Each row was made from one path, in order. Every step used is in the known rows, and no mark comes twice. Write each row's path.
Known rows
w-j-x-z-l-v: -1	35	6	4	-9	-4	1	-1	-22	19	0	8	-4	-17	-26	13	-2	-3	-1	13	-19	-34	3	5
t-p-w: -31	-9	-16	1	-5	5	0	-7	-38	-12	-6	8	28	5	34	-12	25	3	-5	-30	24	16	-26	14
t-p-z-x: -16	-6	-9	2	11	14	-2	-8	11	1	1	-10	-32	3	52	-30	30	-2	-13	-29	33	-18	2	1
w-j-x-z: -39	49	8	-4	-25	-3	-7	-7	-48	26	-10	17	-6	-17	-5	25	16	-2	-26	5	-18	-56	-12	7
l-v-t-p-w: -2	-41	6	6	2	15	-18	18	11	-32	-4	-36	47	17	-6	11	-2	-1	1	-6	-22	9	-5	-2
l-z-x: -44	23	1	-14	-3	10	1	9	14	14	-28	-8	-38	-7	-33	2	13	-2	-40	-16	-2	-33	4	-16
t-p-j-x-z-l-v-u: 42	-13	22	8	28	1	48	8	-31	0	-6	5	-38	-6	15	-18	3	2	-1	-12	-7	33	-17	-10
w-j-x: -71	61	6	-3	-26	2	5	-1	-60	19	5	9	16	-6	-17	35	11	-2	-24	-5	-35	-45	-18	1
z-l-v-t-p: -19	-21	-22	0	9	14	-9	13	30	-24	31	-18	12	9	-39	1	-15	-4	25	4	-11	38	1	10
t-p: -61	-1	-22	-5	-6	14	-22	-3	-33	-11	4	-2	-26	1	24	-2	25	-2	-18	-30	10	-7	-22	9
v-t-p-j-x-z: -51	-11	8	-4	-1	5	12	16	-38	-5	-1	8	6	4	16	13	19	3	-29	9	-29	-1	-29	-2
t-p-w-j-x: -37	16	-10	14	0	-4	25	-6	-72	1	-3	15	50	-1	24	-4	24	4	-13	-18	8	3	-27	9
v-p-w-j-x: -7	24	7	19	-15	-19	22	-14	-59	3	-2	14	26	11	33	18	0	3	-29	-12	7	4	-8	-21
l-v-t-p: -19	-37	1	2	2	21	-30	21	14	-31	1	-43	11	15	-13	17	-3	-4	-7	-5	-31	-6	-3	-6
v-l-z-x: -49	14	-20	-12	5	5	-8	4	30	9	-15	-4	11	-2	-8	11	-6	-4	-11	-6	22	13	6	-2
j-x: -52	50	12	-33	-11	5	3	-2	-2	23	3	0	-2	8	-10	32	0	7	-6	-20	-26	-39	0	-15
j-x-z: -12	30	16	-35	-10	-2	-13	-9	15	31	-18	11	-29	-4	6	19	6	8	-7	-8	-5	-51	7	-8
x-z-l-v: 37	-15	-7	-15	-10	6	-38	-6	49	0	-6	4	-47	-14	-17	-10	-3	-6	25	4	16	-7	13	20
t-p-z-l-v: 14	-21	-27	3	16	13	-11	-3	23	-9	7	-12	-39	-2	24	-47	5	-3	29	-15	41	14	6	13
j-x-z-l: -6	34	1	-33	0	-6	0	-10	26	32	1	21	-24	-6	-12	8	-4	8	15	0	4	-18	11	0
w-j-x-z-l-v-p-t: 2	24	24	14	-3	-13	5	-6	-12	10	-2	-6	-4	-1	-7	13	-9	-1	-27	22	-18	-26	10	-13
w-j-x-z-l-v-p: 16	28	4	15	-2	-12	3	-6	-28	15	1	6	-20	-12	-9	11	-8	-2	-13	14	-10	-24	10	-12
x-z-l-v-t-p-w: 42	-43	-13	-4	6	0	-18	-2	37	-10	-5	5	7	-6	-5	-20	-1	0	23	13	25	26	2	22

Write each row's path
52	-23	-9	-5	-3	-3	-35	-10	43	-4	-5	3	-65	-9	0	-12	-10	-5	13	5	28	3	20	3 | x-z-l-v-p
9	2	-21	0	-8	-5	-11	-17	18	1	15	4	-62	8	42	-22	-8	-2	6	-11	47	18	12	-9 | v-p-z-l
32	-33	-14	12	1	-3	-14	0	8	-10	-4	9	17	-13	-6	-18	4	-4	15	22	20	22	-5	29 | x-z-l-v-t-p-w-j
33	12	-4	18	9	-11	24	-3	2	-6	21	0	20	5	-24	-1	-28	-1	22	2	-2	32	17	-15 | z-l-v-p-w-j-x
27	8	29	-18	14	-13	4	-9	52	16	-5	-11	-27	11	0	4	-20	8	-5	10	-3	-15	31	-26 | j-x-z-l-v-p-t
-5	5	-18	14	8	-10	26	-12	-53	7	-1	29	35	-11	20	-21	20	5	4	-3	30	20	-19	19 | t-p-w-j-x-z-l
-2	5	-14	-9	-7	13	-18	3	39	-14	23	-11	-14	2	-44	2	-18	-7	35	-8	-10	18	11	10 | z-l-v
-16	13	-5	13	7	-2	6	6	-30	9	5	2	15	-12	-18	10	1	-1	-10	23	-18	-13	-5	4 | w-j-x-z-l-v-t-p
23	-38	-16	-6	5	6	-32	1	39	-9	0	-2	-31	-8	-11	-14	0	-3	15	14	18	12	5	19 | x-z-l-v-t-p
63	-19	-7	14	-9	-11	-17	-12	12	-4	-9	15	-20	-14	5	-17	-5	-5	12	12	29	13	10	13 | x-z-l-v-p-w-j
-55	1	25	-4	-21	-3	-22	-11	3	-18	1	-22	-23	31	36	20	1	-1	-55	-10	-4	-8	-3	-22 | v-p-t
75	-14	26	20	1	-13	-3	-4	-5	-5	-24	-16	-2	4	18	5	-14	0	-11	-3	-3	-20	23	-29 | l-v-p-w-j-x-z
-19	9	11	0	5	0	23	3	-56	5	-12	20	-45	-9	32	-12	27	2	-22	-16	-12	-15	-21	-6 | t-p-j-x-z
15	19	14	4	-2	-18	29	-6	-34	8	4	28	-68	0	25	1	-6	1	-21	-3	-7	9	2	-31 | v-p-j-x-z-l
-9	-4	-2	3	18	7	29	21	10	-14	29	-7	13	7	-39	2	-20	-1	23	9	-36	37	0	-7 | z-l-v-t-p-j-x
18	-31	26	3	11	9	-3	24	4	-16	-14	-26	-6	5	-4	9	-2	-1	-9	7	-42	-18	2	-17 | l-v-t-p-j-x-z
29	-34	-3	1	3	4	-13	9	17	-12	-1	8	-36	-12	-7	-18	2	-6	11	15	1	17	-4	17 | x-z-l-v-t-p-j
22	-30	14	12	10	3	-4	14	-5	-12	-15	-25	47	5	-4	9	-1	1	-6	12	-23	-11	0	-6 | l-v-t-p-w-j-x-z
16	10	11	8	-9	-10	21	2	-12	7	-3	15	88	-2	-22	11	-6	3	15	20	-12	9	-7	14 | p-w-j-x-z-l-v-t
-34	45	12	3	-27	-8	25	-6	-54	14	-6	23	81	0	0	21	12	3	-4	-9	-13	-14	-22	11 | p-w-j-x
31	20	11	8	-11	-12	22	-6	-15	12	-9	20	64	-9	-15	1	-3	2	19	7	-2	0	-2	13 | p-w-j-x-z-l-v
-40	-10	-16	7	6	-6	19	3	-30	-1	13	17	72	2	3	5	10	6	-6	22	4	32	-25	18 | v-t-p-w-j-x-z-l
31	-8	5	-14	24	-9	17	1	33	14	-4	5	28	2	-7	-4	-10	11	23	11	6	10	14	-6 | j-x-z-l-v-t-p-w
15	-13	-11	-12	-6	14	-18	5	69	-4	14	-16	-6	6	-8	-22	-14	-5	44	6	17	11	14	16 | p-z-l-v-t
61	6	13	-12	14	-18	16	-12	35	20	-8	9	-8	2	3	-4	-20	9	18	2	14	0	29	-22 | j-x-z-l-v-p-w
-58	-21	-29	-7	2	14	-11	7	12	-11	24	-5	15	11	14	-11	9	0	6	7	18	28	-19	20 | v-t-p-z-l
9	-38	13	8	14	21	-14	17	44	-23	2	-50	10	17	5	-1	0	-5	-7	-5	-16	-13	15	-13 | l-v-t-p-z-x
37	-11	-10	8	3	-3	2	-4	28	-19	20	-5	-1	10	-17	-8	-25	-3	29	-8	11	43	16	-6 | z-l-v-p-w
